Every row comes from one small tree of marks. The marks that hang from a mark follow it in brackets, in alphabetical order. Every link used is in the known rows. Which tree was each row made from?
Known rows:
T{D{C{A F} Y}}: [-46.5 -11.3   8.5  -3.2  -5.4  14.5  -2.9  -8.0  22.9   8.9   0.1 -17.2
  11.5 -11.2  11.4 -23.5   3.4 -19.1  -9.3  33.7   1.1   5.8]
W{G}: [ -1.1  -2.2  -0.9   9.7   8.2 -57.3 -19.0 -19.5   7.2 -30.0 -46.7  32.5
  -5.6   0.2  22.2  15.5  33.8  -6.6 -30.0  18.1 -22.1  10.6]
D{C{A{M}} T Y}: [-14.7 -19.2   0.2 -15.2 -16.5  30.9   1.8   5.2  21.3  -0.6 -14.5  21.4
  -9.0 -16.9   8.3  33.1  10.8   1.1  24.2  43.0   6.8  -5.9]
D{C T}: [ 14.1 -11.8  -8.9   4.6  -2.2   4.2   4.1   5.7  15.2  -2.3 -38.6  17.7
  -7.8  -1.6  31.5  28.2  19.4   7.1  14.1  22.2   0.6  12.1]
C{A{M} D}: [-15.6 -13.4 -12.6   0.2   7.1 -17.7 -28.4 -24.5   9.7 -46.1  15.1  22.7
 -11.4  -6.6  -6.1  -9.4  13.2   7.2  -5.7  28.3 -11.7  17.8]
Y{D{C{A{M}}}}: [  6.3   2.2  -2.1  -7.7  10.3  14.2 -50.0 -29.9  11.5 -28.9  -6.1  11.1
   4.1 -20.5  11.3   7.1  -1.4  -8.4   0.8  42.5  -8.2  21.3]
M{A{C{D{T}}}}: [  7.7   5.8 -27.3   1.0  13.5 -41.4  -4.2 -14.7  16.7 -35.1  29.7  32.0
  -9.0  -4.8  10.3   7.9  10.7  19.1  11.8   8.2 -14.7   1.7]
D{C{A F{G}} Y}: [-32.9 -11.9  19.7   4.4  -3.4  47.1   6.8 -18.5  20.7  14.9  -9.8 -24.4
   4.9  -6.7  12.7   7.0  -3.3 -22.6 -11.8  19.0  -5.9   6.9]
F{C{D{Y}} G{W}}: [  3.7 -26.5 -16.8  25.6 -16.3  33.6 -15.9   0.2   2.9   3.4 -17.0 -32.7
   8.4 -15.5  18.5  35.1   1.2   3.9  -8.8  -7.1  -3.0   0.3]
T{D{C{A F}}}: [-34.6  -5.4   1.7   1.4   9.0   1.0  -5.2 -10.5  22.4 -27.7   9.7 -18.6
   6.3   0.1  12.3 -33.5   2.6 -14.5  -7.1  35.0  -6.7  14.4]
F{C{D{T}} G{W}}: [ 20.6 -26.9 -36.2  21.5  -5.5  21.9  -1.8   9.5   7.6 -35.6  -9.1 -24.0
  -2.6   0.6  21.5  24.0   4.3  17.2  12.1  -6.0  -3.0  -1.9]
C{A D{T} F{G}}: [-15.7 -17.1 -24.0   2.9  16.3  -4.3  17.9 -24.2  23.8 -38.0  23.3  -5.9
  -9.2  12.6   5.8 -30.4   6.0   0.9  -6.4   8.8 -11.0  12.9]
D{C T Y}: [  2.0 -19.5  -2.4   0.1 -17.6  18.7   8.0   8.6  16.3  40.9 -51.5  20.1
  -2.4 -16.0  30.0  42.2  21.0   1.1  10.2  24.2   9.2   4.1]
F{C}: [  8.1 -11.4  -2.8  20.5   6.5 -10.4  -5.8  -9.2  -7.5 -40.1 -31.3  -0.3
   0.4  -5.8  35.4   7.7  -0.2   5.3  -8.9   3.2 -18.8  10.0]
M{A}: [  7.4   3.0  22.7   6.8  26.1 -21.1  -9.5 -23.0  16.2 -51.7  -6.0  29.4
  -7.8  -3.1  20.2   3.0  -1.5   6.6 -19.5  19.2 -18.4  10.7]
F{C{A D} G{W}}: [ -1.8 -26.5 -15.0  23.6   0.4  30.2 -18.2  -7.0  12.2 -56.2  25.4 -34.0
   2.5 -10.8   5.3  -2.6 -11.1  -1.9   0.3  -1.0  -8.5   0.4]
F{G}: [  7.5   0.0   5.6  16.0  17.6  18.6  -6.2 -11.6   8.0 -39.5 -27.6  -3.0
  -1.6  -0.8  19.1  23.9   6.5   2.0 -19.7  -4.7 -15.8  20.8]
M{A{C{D}}}: [ -0.2  12.3 -14.9   7.6  14.4 -40.5 -15.4 -25.2  10.3 -32.5  26.7  22.1
  -3.9  -8.0   7.2   4.4   6.2   9.5  -2.2   7.1 -19.1   8.9]
A{C M}: [  0.6  13.8 -32.8  -3.5   7.6 -22.2 -21.9  -6.0  -1.4 -65.5   3.5  20.1
  -4.7   0.0   7.9  24.7  13.0  16.3  12.7  26.4 -20.6  16.1]
A{C{D}}: [ -2.6   2.3 -41.0  13.8   2.1 -38.4 -16.7 -19.3   1.6 -12.4   4.9  16.5
   0.8  -8.0  12.5   6.6  21.6   7.3   0.2   0.9 -14.2  22.0]
T{D{C{F} Y}}: [-33.0  -5.9  -0.6   0.9  -8.1   8.4  -3.6  -4.2  13.9  33.2 -29.5 -16.1
  13.0  -6.7  24.4  -0.8  14.1  -9.3 -18.8  27.8   0.1  13.6]
Y{D}: [ 23.8   1.1  -9.9   7.5  22.8 -20.1 -44.6 -35.9   8.0 -30.5 -29.8  23.2
   8.9 -16.6  29.6  -1.5   5.2  -0.4 -24.1  21.4 -11.1  30.5]

Which tree is each row?
[  2.2 -26.2 -25.1   7.8  -9.6 -17.3  -0.5  -8.6  12.3  32.7 -33.7  33.5
  -5.3 -13.9  19.7  18.8  29.9  15.0  -6.8   9.6   4.7   9.6]  C{D{T Y}}
[-21.9  -2.9  13.5   7.7  11.2  29.8   5.3 -20.3  19.4 -26.7   2.8 -27.6
  -0.3   5.6  15.6  -8.3  -4.5 -20.2  -9.5  17.6 -14.4  16.4]  D{C{A F{G}}}
[  0.7 -14.7 -37.4   4.5  10.6 -47.7  12.9 -21.8  12.2 -10.0 -18.9  18.4
  -9.4  19.5  26.0 -23.2  24.8  14.3 -15.6  18.2  -8.5  24.1]  C{D{T} F}
[-22.4 -26.1  -1.9  10.7  -4.5  -8.2 -15.7 -27.2  16.7   7.4   1.3  21.6
  -1.5 -25.4   2.7 -12.4  12.9 -10.0 -17.5  15.1  -0.4  11.2]  C{A D{Y}}
[-27.4 -10.9 -10.2  11.2  18.5  -1.7  -0.6 -37.2  17.0 -33.4  21.4 -16.8
  -2.5   7.3   3.8 -34.5   0.9 -10.0 -25.8   4.0 -18.0  21.3]  C{A D F{G}}
[-23.9  -9.2   5.8   5.0 -14.6  22.5 -14.9   5.1  13.1  36.3 -34.8  -3.3
  11.9 -22.6  20.5  21.4  18.0  -6.8  -9.2  22.6   5.8   9.3]  T{D{C Y}}
[ 17.3  -8.5  -9.8  -3.8  10.4   6.7 -27.6 -18.1  23.8 -20.0  -4.7  19.6
   2.6 -22.5  22.5  -5.4   1.8  -8.7  11.3  34.7   2.7  12.8]  Y{D{C{A} T}}
[-38.0  -9.4   7.6 -10.1 -13.1  32.4 -22.7   3.6  17.3  -0.5  -1.5  -2.7
   5.8 -23.4  -1.2  12.9   8.0  -7.6   4.3  38.9   3.9   1.4]  T{D{C{A{M}} Y}}
[-11.1 -21.2 -31.8   0.9  -3.1 -32.9  14.1 -18.9  13.3  28.3 -27.6  20.2
  -4.1   5.8  24.3 -10.6  25.5  11.0 -16.5  16.8  -1.4  17.3]  C{D{T Y} F}
[ -4.7   8.1 -47.5  -0.3  -1.0 -34.4 -28.1 -14.7  -4.6 -34.1   9.0  20.3
  -5.1  -0.6   0.5  22.4  21.3  21.0  10.2  17.2 -17.8  19.6]  A{C{D} M}
[ -5.1 -19.2 -29.6  -8.2   6.2 -17.7 -10.6 -11.8  17.0 -47.5  14.3  32.9
 -18.0  -3.1  -3.6  -7.9  16.4  18.1  11.6  32.0  -4.3  10.5]  C{A{M} D{T}}
[-11.4 -12.2   1.1   4.9   8.8   1.4 -12.3 -10.4  -2.3 -80.1   2.6   0.1
  -6.1  -6.4  11.6  -2.7 -11.4   3.6   5.2  21.1 -20.3   0.1]  F{C{A{M}}}
[ -0.5 -28.3 -26.1  14.3 -16.1 -11.0   5.7  -3.1  -3.7  21.4 -30.7   9.9
  -1.3 -13.9  29.0  22.6  15.3  13.2   3.7  -2.6  -1.8  -0.7]  F{C{D{T Y}}}
[ -3.6   1.3 -58.8   2.3   6.0 -52.6   9.9 -17.0   9.4 -19.2  13.0  13.5
  -3.4  12.7  19.3 -15.6  21.9  14.7   8.2  11.4 -12.6  17.9]  A{C{D{T} F}}
[-14.4  -6.4 -53.2  -0.2  -6.0 -42.8  12.9 -14.1  10.4  14.5   3.3  14.9
   0.9   2.1  17.6  -4.8  22.6  11.6   5.4  10.0  -6.4  12.5]  A{C{D{T Y} F}}
[ -9.0 -23.5 -12.7  21.9 -14.8 -10.4  -8.8 -16.6  -9.9  26.5 -33.7   0.0
   4.9 -17.4  26.4  18.7  11.7   5.5 -14.7  -5.8 -10.2   6.9]  F{C{D{Y}}}
[-22.7 -22.2   1.1  -7.7  -8.2  13.8  22.6  -6.4  28.5  11.0 -13.7   7.8
  -2.6  -3.6  22.7  -7.0   5.5 -11.1   7.0  37.4   5.9   1.0]  D{C{A F} T Y}
[-32.4 -16.6  16.2   1.4  -6.5  15.8   2.4 -22.3  21.1  14.5 -14.0  -5.2
   3.9  -6.9  18.6  -8.3   1.0 -21.7 -13.2  34.8  -4.0  10.2]  D{C{A F} Y}
[-15.4  11.8 -53.9  -4.9   5.3 -46.3 -15.7 -23.1  -3.8 -35.3   9.2   6.2
  -3.5  17.2   4.7  -1.5  19.0  19.6   1.0  24.0 -23.3  24.6]  A{C{D F} M}
[-12.4 -22.3 -11.1  20.3   1.2 -13.0  -9.7 -20.6  -0.7 -32.0  10.2  -2.2
  -1.5 -15.3  14.9 -17.8   0.0  -2.3  -3.6   0.7 -15.0   6.6]  F{C{A D}}
[ -1.0 -23.1 -22.3  17.6 -13.7  26.1   9.5  -0.4  -3.7  18.3 -24.0 -14.7
   1.0 -13.7  22.1  39.9   8.4  10.3   3.2 -24.1  -5.0  -3.6]  F{C{D{T Y}} G}
[-13.9 -12.1   6.4   7.6   8.5  34.2  -4.5 -11.3  29.6 -45.4   8.7 -34.5
   1.7   9.0  13.0 -10.7  -7.7 -15.8  -7.2  32.8  -6.5  12.4]  D{C{A F{G{W}}}}
[-24.7  -7.2   5.1   5.3   3.0  14.5 -17.5  -1.6  20.8 -25.5   4.5  -7.5
   5.7 -17.0   9.7 -13.7   7.0 -13.8   0.1  28.4  -1.3   9.7]  T{D{C{A}}}
[-36.7  -2.0   3.2   4.1  -8.1  37.7  -0.2  -2.3  13.6  30.4 -26.3 -33.2
  14.8  -4.3  19.2  16.2  10.0 -10.6 -17.1  13.3  -2.5  10.8]  T{D{C{F{G}} Y}}
[-36.7 -15.0  12.7   1.1 -10.8  27.7 -14.3   0.0  22.4  13.2  -2.6  -7.5
  10.4 -27.4   6.8  -0.5   7.8 -17.3  -2.8  29.2   6.7   3.0]  T{D{C{A} Y}}
[-25.3   0.2   0.8  -5.8  25.3  12.8  -1.4 -24.9  13.8 -87.6  14.5 -11.7
  -8.1  16.0   1.0 -15.6  -8.9  -0.9 -11.9  28.6 -23.1  16.6]  C{A{M} F{G}}
[ -5.7   6.7  -9.9   4.9   2.6 -30.5 -14.8 -25.9  11.4  -3.7  20.0  23.5
  -1.2 -16.7   6.3  16.1   9.4   6.7  -7.4   6.7 -14.0   1.1]  M{A{C{D{Y}}}}
[-10.9 -25.8   5.8  -3.1 -13.4  27.1   8.3   2.3  27.4  11.8 -18.7  19.6
  -3.7 -20.4  17.0  18.2   9.4  -9.0  17.8  31.0   9.9  -4.8]  D{C{A} T Y}
[-25.0   5.7 -48.5  -9.1  -7.2 -34.6 -12.0 -20.9  -2.5   0.9   4.0   8.9
   0.2   3.4   2.3  12.3  18.5  14.1  -1.1  23.6 -17.1  18.5]  A{C{D{Y} F} M}
[  7.8  -3.4 -53.2   7.3   1.1 -39.1  -4.6  -5.7   8.8 -16.4   9.9  26.7
  -5.1  -4.0  15.3   9.1  26.0  16.5  18.1   3.6  -7.8  12.2]  A{C{D{T}}}
